Each row was made from one small tree. The marks that hang from a mark follow it in brackets, in the order of their numbers. Every link used is in the known rows. Write each row's tree.
(in the rows, 128 means zero)
Known rows
J493[J622[J280]]: [152 119 163 104 124 149 122 112 199 137 154 159 167 130 112 166 150 118
 115  93 119]
J780[J675[J574]]: [151 123 149  97 187 163 170 141 159 140 125 152 138 138 119 132 139 150
 139  85 121]
J563[J999[J280[J622[J574[J675[J780]]]]]]: [150 132  95 108 121 216 102  55 181 161 134 157 147 144 149 145 162 144
  77  69 161]
J999[J280[J622] J563]: [136 124 145 113 127 168  84 102 183 125 138 162 193 187 135 156 138 126
 113  89 105]
J280[J622[J574[J675]] J999[J563]]: [162 121  94  98 133 183 110 100 155 146 105 167 188 168 169 144 133 188
  85  92 124]
J280[J622[J574] J999]: [160 120 128 101 137 164  83 122 150 151 119 162 160 163 146 150 130 171
 103  68 140]
J493[J622]: [164 116 167  91 135 165 107 131 183 143 150 161 148 145 118 171 138 127
 102  98 111]
J780[J675[J574[J622]]]: [161 136 134  85 163 170 183 122 165 125 129 161 145 144 134 140 132 167
 134  90 125]
J622[J280[J999[J563]] J416 J574[J675[J780]]]: [143 131  66 146 141 166 181  87 170 144 127 154 158 142 143 111 160 148
  76  68 128]
J780[J675]: [151 123 147  93 163 167 145 157 185 134 137 156 158 152 110 133 140 142
 107  95 111]
J675[J574[J622[J280]]]: [154 132 152 108 138 133 174  94 169 120 145 156 161 139 125 151 136 138
 156  76 123]
J675[J574[J622] J780]: [163 138 138 102 148 168 169  94 146 133 146 159 122 148 130 143 123 152
 115  74 122]
J622[J280[J999] J416 J574]: [147 121 119 142 146 129 147 127 171 141 135 146 152 141 120 130 159 125
 122  48 136]
J675[J574[J622[J416]] J780]: [157 147 123 118 149 159 192 103 145 141 149 154 100 159 125 129 140 132
 111  57 135]
J280[J622 J999[J563]]: [164 122 135 104 139 183  78 133 167 129 124 168 195 196 147 156 126 163
  82  90 110]
J280[J622]: [151 127 156  91 129 156  97 135 167 145 141 160 160 179 122 149 132 138
 106  82 125]
J574[J675[J780]]: [155 134 127  96 139 177 153 111 173 149 148 158 139 148 115 128 144 146
  76  90 114]
J574[J622[J280 J416] J675[J780]]: [147 160  92 114 105 160 205  83 194 136 159 160 141 152 120 118 165 133
  79  74 139]
J622[J574]: [149 106 148 111 151 132 130 133 153 143 136 149 143 142 122 143 123 127
 133  77 108]
J574[J622[J280[J999] J416] J675[J780]]: [163 162  81 116 110 182 180  86 196 132 149 165 154 154 129 126 172 162
  60  68 147]
J622[J280[J999] J416 J574[J675]]: [151 130  95 129 137 142 169 109 178 149 128 151 157 132 128 124 172 144
 110  59 143]
J622[J280[J999[J563]] J574[J675]]: [153 114  99 123 140 156 150  94 177 128 117 159 202 136 147 139 143 162
 109  91 109]

Write each row's tree
[146 150 118 131 136 143 207  85 162 134 153 152 119 144 119 123 152 123
 125  52 142] : J675[J574[J622[J280 J416]] J780]
[150 124 124 147 147 148 141 136 187 120 140 153 187 173 121 134 156 118
 101  69 105] : J622[J280[J999[J563]] J416]
[144 123 120 132 131 177  93 102 178 154 138 147 141 166 136 149 169  97
 114  47 159] : J563[J999[J280[J622[J416 J574]]]]
[158 146  95 146 146 170 188  83 161 118 137 159 153 161 144 131 147 149
 101  59 126] : J675[J574[J622[J280[J999[J563]] J416]] J780]
[160 155  70 127 115 188 185  81 195 120 142 167 176 168 144 125 161 159
  56  82 123] : J574[J622[J280[J999[J563]] J416] J675[J780]]
[145 138  77 135 137 160 179  90 172 155 134 151 136 129 128 110 172 150
  83  54 150] : J622[J280[J999] J416 J574[J675[J780]]]
[163 128 104  87 130 178 106 105 157 157 112 166 166 155 153 144 143 190
  90  78 148] : J280[J622[J574[J675]] J999]
[148 123 109 104 142 164 162  97 154 157 136 154 127 129 130 124 135 151
  92  81 123] : J622[J574[J675[J780]]]
[162 138 129 110 136 170  99 148 169 150 135 159 150 192 127 141 155 145
  81  58 145] : J280[J622[J416] J999]
[156 125 154 108 127 200  61 105 199 137 146 156 175 175 126 169 159 114
 102  71 139] : J563[J999[J280[J622]]]
[149 124 115  85 124 157 129 102 155 162 122 161 153 153 145 137 137 161
 108  85 140] : J280[J622[J574[J675]]]
[128 114 127 121 129 154  92  89 164 134 126 160 182 167 149 152 131 130
 130  82 113] : J999[J280[J622[J574]] J563]
[154 138  76 122 123 179 163  76 182 164 135 160 129 113 139 133 178 155
  68  68 161] : J493[J622[J280[J999] J416 J574[J675[J780]]]]
[163 137 113 127 145 178 163  72 163 111 134 165 175 151 148 146 130 170
 104  77 114] : J675[J574[J622[J280[J999[J563]]]] J780]
[144 114 107 153 150 135 150 122 168 129 128 151 175 155 135 130 148 122
 118  61 114] : J622[J280[J999[J563]] J416 J574]
[167 138 137 108 119 160 124 112 197 109 146 165 193 156 126 161 143 158
 106  79 120] : J574[J622[J280[J999]]]
[124 140  70 130 121 176 147  64 164 156 129 159 143 166 152 118 161 134
  85  70 140] : J999[J280[J622[J416 J574[J675[J780]]]] J563]
[156 143  92 127 163 173 201 112 180 113 121 161 175 157 148 127 157 162
 119  76 129] : J780[J675[J574[J622[J280[J999[J563]] J416]]]]
[140 124 123 114 132 135 132 131 147 163 132 152 126 172 132 130 142 122
 117  56 144] : J280[J622[J416 J574]]
[157 130  93 115 125 162 154  93 188 156 129 158 150 118 139 146 179 149
  95  74 154] : J493[J622[J280[J999] J416 J574[J675]]]
[127 131  87 122 122 160 141  82 169 150 123 158 164 170 152 131 162 128
 113  76 133] : J999[J280[J622[J416 J574[J675]]] J563]
